Each row was made from one walk, in order. Every step used is in the known rows, and no mark comes twice. Write each row's walk.
In the rows, 128 means zero.
Known rows
zavi, neto: [124 124 126 134 110 169  97 120 142 153 141 126 120 132 145 143 137 125
 133 142 146 125 124 173 124 126  93 125 125 115 130 124 107 167]
petivin, loto: [120 134  88 136  94 146 102 113 150 156 115 140 165 142 128 139 141 106
 125 117 153 137 183 162 128 147 151 127 130 128 145 126 126 147]
budib, bavop, loto: [134 140 128 149  89 137  77  65 121 155 149 162 124 161 128 146 129 114
  90 159 160 152 119 133 137 142 145 127 135 130 147 116 110 172]
neto, zike: [120 134 117 139  80 169  99 137 130 149 135 131 112 149 143 156 169 122
 104 138 140 127 147 153 123 156 123 122 110 109 140 145 137 155]
mipuve, neto, zike: [ 96 141 111 139  98 200  98 124 132 141 135 107 119 150 131 141 169 132
 105 132 141 113 163 143 123 126 101 110 108 105 131 145 142 134]
budib, bavop: [133 147 120 144  94 141  90  92 126 145 130 156 116 142 121 141 136 117
 110 164 150 145 106 135 140 143 127 125 123  91 144 119 104 171]
gige, rabul, zike, fidoz: [156 146 126 154  36 152 124 120 181 164  91  96 126 113 158 121 145  99
 116 161 151 128 140 143 106 158 126 131  90 156 217 111 137 118]
zike, rabul: [136 135 115 166 103 127  94 111 146 156 136 147 115 161 143 135 147 107
 110 123 145 175 132 148 123 139 134 122 106  85 147 116 137 167]
loto, petivin: [106 155  95 143  52 145  97  91 124 139 139 105 135 145 138 164 133 108
 119 137 140 144 127 160 126 135 131 133 118 106 131 147 143 163]
budib, zavi, neto, rori, loto: [111 134 141 145 124 194  89 130 206 177 130 102 144 158 188 124 146 108
 127 160 142 110 139 207 122 137  66 104 166 130 126 102 104 132]
budib, zavi, neto, zike, fidoz, rori: [118  74 134 153 112 210  93 137 186 148 148  88 113 182 171 150 175 120
 131 147 161 112 154 206 111 138  46  91 114 168 150 142 127 109]
rabul, zike, fidoz, rori, loto, petivin: [144 115 128 157  13 179 112 101 230 149 169  99 179 176 151 160 127  79
 115 144 146 147 136 147 107 165  90 138 132 177 191 131 111 139]
zike, fidoz, rori: [142  86 108 150  93 161 102 129 179 139 158 132 124 181 139 140 156  86
 116 131 157 141 141 161 113 138 106 118  94 171 177 121 126 131]
petivin, loto, rori, neto: [127  92  75 130 147 182  94  86 151 137 135 164 179 170 107 144 145  70
 126 121 164 125 172 158 127 178 154 135 143 116 136 106 106 140]
mipuve, neto, zavi: [108 140 103 133 112 136  94 123 141 140 123 120 123 147 135 132 151 138
 122 134 140  99 142 162 135 110 102 131 119 113 133 101 140 140]
gige, rabul, zike: [154 139 117 148  29 150 126 116 143 170 100 100 121 112 162 126 127 104
 107 165 147 125 133 141 115 160 141 136 100 101 186 119 136 148]
budib, zavi, neto, zike: [106 125 132 138 113 192  94 126 144 159 123  94 110 143 171 147 161 147
 127 151 149 114 146 199 124 142  78 101 132 116 122 146 135 132]
zike, fidoz, rori, neto, zavi: [142  70 109 152 123 157  78 150 196 127 141 138 130 185 139 146 171  92
 123 138 165  99 131 174 122 174  84 133 110 163 177  91 122 124]
mipuve, neto, rori, fidoz, zike: [109 140  75 148 120 234  80 142 179 131 179 116 120 180 155 113 128  89
  99 130 137 101 169 139 118 128  75 111 107 119 132  98 149 120]
rabul, zike, fidoz, rori, loto, bavop: [174 100 123 147  40 174 127  91 236 159 168 111 176 163 155 142 136  41
 112 115 145 141 131 147 107 162 112 145 134 165 180 116 118 140]
loto, bavop: [135 141  95 130  78 141 112  80 137 149 139 119 129 130 142 145 140  73
 116 106 141 139 122 161 124 133 151 144 117  93 122 132 152 165]
gige, rabul, zike, fidoz, rori: [167  91 121 162  31 167 126 132 186 160 124  97 123 153 163 128 142  79
 111 164 160 124 143 147 102 157 106 127  80 156 214 112 126 127]
rabul, zike: [150 135 117 136  50 166 105 112 147 158 129 136 131 127 143 127 123 109
 108 137 146 141 137 147 121 164 141 143 115 111 175 115 134 156]
fidoz, zike, rabul: [153 129  82 169  98 150  98 128 123 149 187 144 100 190 149 132 142 110
 104 122 146 175 143 149 121 136 114 125  96  80 140 112 132 175]
rabul, zike, fidoz: [151 140 125 144  56 163 102 113 185 151 122 127 137 124 136 126 141 101
 114 131 147 143 139 153 111 162 127 136 102 165 206 110 136 128]
neto, zavi: [133 131 109 136  96 106  95 134 138 144 121 145 116 147 149 146 151 130
 122 138 144 113 126 170 135 138 127 142 122 118 140  99 136 159]
fidoz, zike, rabul, gige: [146 123  80 169  74 166 106 123 126 197 198 145 115 190 147 130 140 106
 112 161 143 175 144 121 100 124 118 114 108  62 157 108 130 174]
gige, rabul: [132 140 109 147  70 130 122 121 132 162 103 102 109 127 160 134 145 110
 114 165 147 125 132 149 124 138 136 123 101 106 158 127 137 147]
budib, zavi, neto, rori, fidoz, zike: [119 123  99 149 134 226  79 145 192 145 166 101 111 174 194 120 120 106
 122 145 149  98 150 196 118 146  50 106 130 130 121  99 137 117]
neto, zike, fidoz: [121 135 126 148  88 170  94 137 166 141 126 126 118 150 138 152 184 112
 111 130 141 129 152 157 112 155 112 116 102 162 172 137 138 123]
neto, zike, fidoz, rori, loto: [136  92 135 154  85 184 111 154 219 148 169 124 150 197 156 160 181  91
 105 146 145 131 153 148 112 164  82 111 129 186 171 137 107 129]
mipuve, neto, zike, fidoz, rori: [109  89 112 153 100 218  95 138 175 133 161 103 122 189 128 145 183 104
 108 130 149 112 175 149 110 122  68 102  90 159 159 140 135 112]

Write each row's walk
[149  97  78 164 116 176 111  97 172 168 215 162 132 213 144 132 118  77
 115 161 147 171 138  93 102 140 129 119 120  86 146  93 133 160]  loto, rori, fidoz, zike, rabul, gige
[109 126 134 146 129 207  75 143 210 142 135 130 130 143 166 136 127  90
 123 142 138 101 136 162 116 147  70 117 130 131 130  98 118 145]  zavi, neto, rori, fidoz
[140 129  79 142 101 169  99 134 166 127 179 132 116 165 150 131 118 112
 108 135 151 134 138 137 129 162 114 128 108 134 146 121 147 140]  rori, fidoz, zike
[125  65 109 144 102 222  84 150 146 138 161 131 122 190 141 160 170  92
  98 143 161 111 147 152 123 192  96 121 113 103 146 140 123 147]  fidoz, rori, neto, zike
[133  68 116 175 116 207  75 142 160 143 163 143 117 212 145 158 178  88
  94 129 159 147 149 140 115 190  91 115 104  71 147 130 125 160]  fidoz, rori, neto, zike, rabul
[115 122 130 144 113 201  80 142 154 159 143 129 117 149 157 139 146  93
 124 145 138 105 137 186 114 125  74 123 127 104 123  98 101 168]  zavi, neto, rori
[162  88 117 148  54 183 107 127 191 150 155 129 135 167 144 132 136  83
 111 135 154 140 146 152 107 161 109 134  94 163 204 110 127 134]  rabul, zike, fidoz, rori
[129  80 157 154 104 208 101 162 229 148 177 113 145 188 159 165 178 109
 123 153 148 113 147 164 109 150  36 106 139 184 154 136  80 142]  zavi, neto, zike, fidoz, rori, loto
[141 113 121 140 119 139  87  38 110 146 172 182 126 188 118 151 125  88
  93 160 161 153 116 130 137 136 163 135 139 130 129 101  98 179]  budib, bavop, loto, rori
[134 128  89 180  91 206  85 145 193 184 192 150 124 204 168 123 131  71
 103 162 135 150 154 110  93 143  97 108 117  79 156  84 143 152]  neto, rori, fidoz, zike, rabul, gige
[131  83 120 153  83 187  98 151 171 139 160 127 114 191 145 159 181  97
 107 135 153 125 158 159 109 153  92 110  93 163 170 140 129 131]  neto, zike, fidoz, rori
[163  80 115 162  55 202 108 132 199 151 118  96 133 151 152 127 147  70
 111 166 168 111 140 145 105 194  95 129  87 148 222 108 123 110]  gige, rabul, zike, fidoz, rori, neto
[126 141  77 131  81 142 110  77 151 153 121 126 175 136 133 148 140  67
 127  90 147 133 173 166 123 137 161 140 133 107 122 133 142 157]  petivin, loto, bavop
[107 118 139 169  99 195  96 115 157 209 134 105 121 163 175 141 165 134
 134 177 144 148 150 159 101 129  80  84 135  68 140 134 135 147]  budib, zavi, neto, zike, rabul, gige
[131 129 113 167  79 148 102 107 149 206 144 144 128 161 141 130 145 100
 118 162 142 178 135 120 103 127 138 111 118  70 164 111 135 171]  zike, rabul, gige
[129 105  81 127 121 147 111  85 138 146 140 162 170 172 118 144 137  80
 125 117 154 137 177 159 126 141 162 134 136 124 128 111 114 154]  petivin, loto, rori
[164  72 120 150  83 177  84 145 209 134 137 137 140 171 143 139 152  88
 119 139 162  99 134 166 115 197  86 146 111 156 204  79 121 123]  rabul, zike, fidoz, rori, neto, zavi
[ 89 155 133 152  83 194  86 104 198 167 135  71 159 163 188 153 138 101
 132 161 133 113 135 208 120 131  60 109 170 122 109 123 112 138]  budib, zavi, neto, rori, loto, petivin
[148  96 107 137  76 155 125  97 189 156 178 117 158 178 159 153 136  52
 111 121 147 141 124 152 123 140 123 141 140 117 121 131 118 170]  fidoz, rori, loto, bavop
[122 137 136 140 100 195  98 107 202 168 155 113 161 147 174 148 144  54
 124 126 129 105 124 178 112 127  80 134 165 106 100 103  99 174]  zavi, neto, rori, loto, bavop
[137 102 105 131 114 143  98  64 118 149 176 163 133 187 132 146 128  79
  97 125 157 149 141 151 125 133 173 136 130 153 132 107 130 160]  bavop, loto, rori
[142 101  52 135 132 174 109 106 171 120 185 159 167 198 130 141 112  81
 119 115 157 129 183 137 127 160 140 133 130 144 129 107 125 140]  petivin, loto, rori, fidoz, zike
[139  67 102 142 117 158  81 147 158 133 148 146 125 183 145 151 153  99
 117 143 163  97 126 170 134 174  97 141 121 111 144  94 123 151]  fidoz, rori, neto, zavi
[116 129 146 144 114 195  88 146 202 169 151 129 148 155 166 139 147  93
 121 154 133 110 135 176 116 136  65 121 160 126 127  99  83 165]  zavi, neto, rori, loto
[100 164 115 152  55 171  89 113 184 155 148 108 163 171 161 161 144  75
 109 149 126 130 136 161 118 144 105 129 155 118 126 120 117 157]  neto, rori, loto, petivin
[141  89 117 142  89 160 116 130 187 159 174 136 147 188 154 145 140  90
 107 148 153 143 133 150 127 150 108 126 139 137 147 126 103 161]  fidoz, rori, loto
[123  69 143 151 103 211  91 154 182 140 169 114 117 182 148 163 178 110
 126 144 154 110 151 174 108 139  45 108 105 162 151 136 101 144]  zavi, neto, zike, fidoz, rori
[112 114 145 167  87 197  93 129 153 203 155 130 124 161 153 157 168 126
 127 172 139 145 147 129  94 126  78  99 126  66 139 130 110 182]  zavi, neto, zike, rabul, gige
[157 107  80 163 142 157 101 104 169 123 206 164 116 213 146 133 118  83
 105 119 149 169 138 123 121 153 126 129 106 101 131  97 133 161]  loto, rori, fidoz, zike, rabul
[134  95  93 128 144 179  94  90 136 134 150 156 133 166 119 139 144  74
 117 139 158 131 121 152 127 171 143 138 126 103 139 104 117 149]  loto, rori, neto
[167  94 136 150  52 177 116 130 236 159 162 127 166 172 152 133 137  82
 110 145 151 146 142 144 109 172  99 133 129 185 205 109 107 132]  rabul, zike, fidoz, rori, loto
[119  95  93 141 143 208  87 108 184 127 130 151 179 181 104 159 187  75
 122 117 157 112 194 157 110 190 126 121 132 164 161 118 110 111]  petivin, loto, rori, neto, zike, fidoz
[ 92 149 138 152  73 195  85 120 193 159 157  99 159 160 164 167 138  90
 127 155 125 113 128 178 115 130  59 124 165 118 110 120  88 173]  zavi, neto, rori, loto, petivin
[117 114 121 172  94 207  82 127 156 194 138 140 137 170 136 150 180 101
 107 169 147 151 148 113 100 180 115 105 123  55 166 125 132 155]  rori, neto, zike, rabul, gige
[116 143 130 139 110 193 100  94 208 175 135  85 156 147 193 134 143  64
 132 133 135 108 130 210 116 127  78 120 172 109  99 108 119 140]  budib, zavi, neto, rori, loto, bavop
[145  94 125 149  95 158 112 135 224 150 167 128 152 188 147 143 155  86
 114 143 150 144 138 154 116 151  95 119 127 190 179 118 104 131]  zike, fidoz, rori, loto
[118 128 123 170  67 173  97 125 144 202 148 140 123 171 146 151 173 112
 108 167 135 164 151 116  98 141 125 105 115  64 158 130 139 169]  neto, zike, rabul, gige
[123 107  82 131 136 153 106  88 194 127 135 160 181 169 125 141 117  77
 126 116 155 132 175 135 128 164 159 130 138 150 133 110 129 134]  petivin, loto, rori, fidoz
[133  88  99 134 138 177  81  65 130 140 168 160 142 185 123 144 134  69
  97 130 168 137 135 149 126 169 162 138 138 144 141 101 124 148]  bavop, loto, rori, neto
[ 91 148 106 145 125 214  78 128 204 136 128 119 135 153 146 116 134  85
 106 130 136 103 159 140 120 132  91 110 115 127 137 100 151 112]  mipuve, neto, rori, fidoz
[153 101 116 146  80 153 120  97 226 150 171 112 164 179 151 149 154  46
 119 116 146 144 128 156 114 141 108 131 131 171 154 124 120 137]  zike, fidoz, rori, loto, bavop
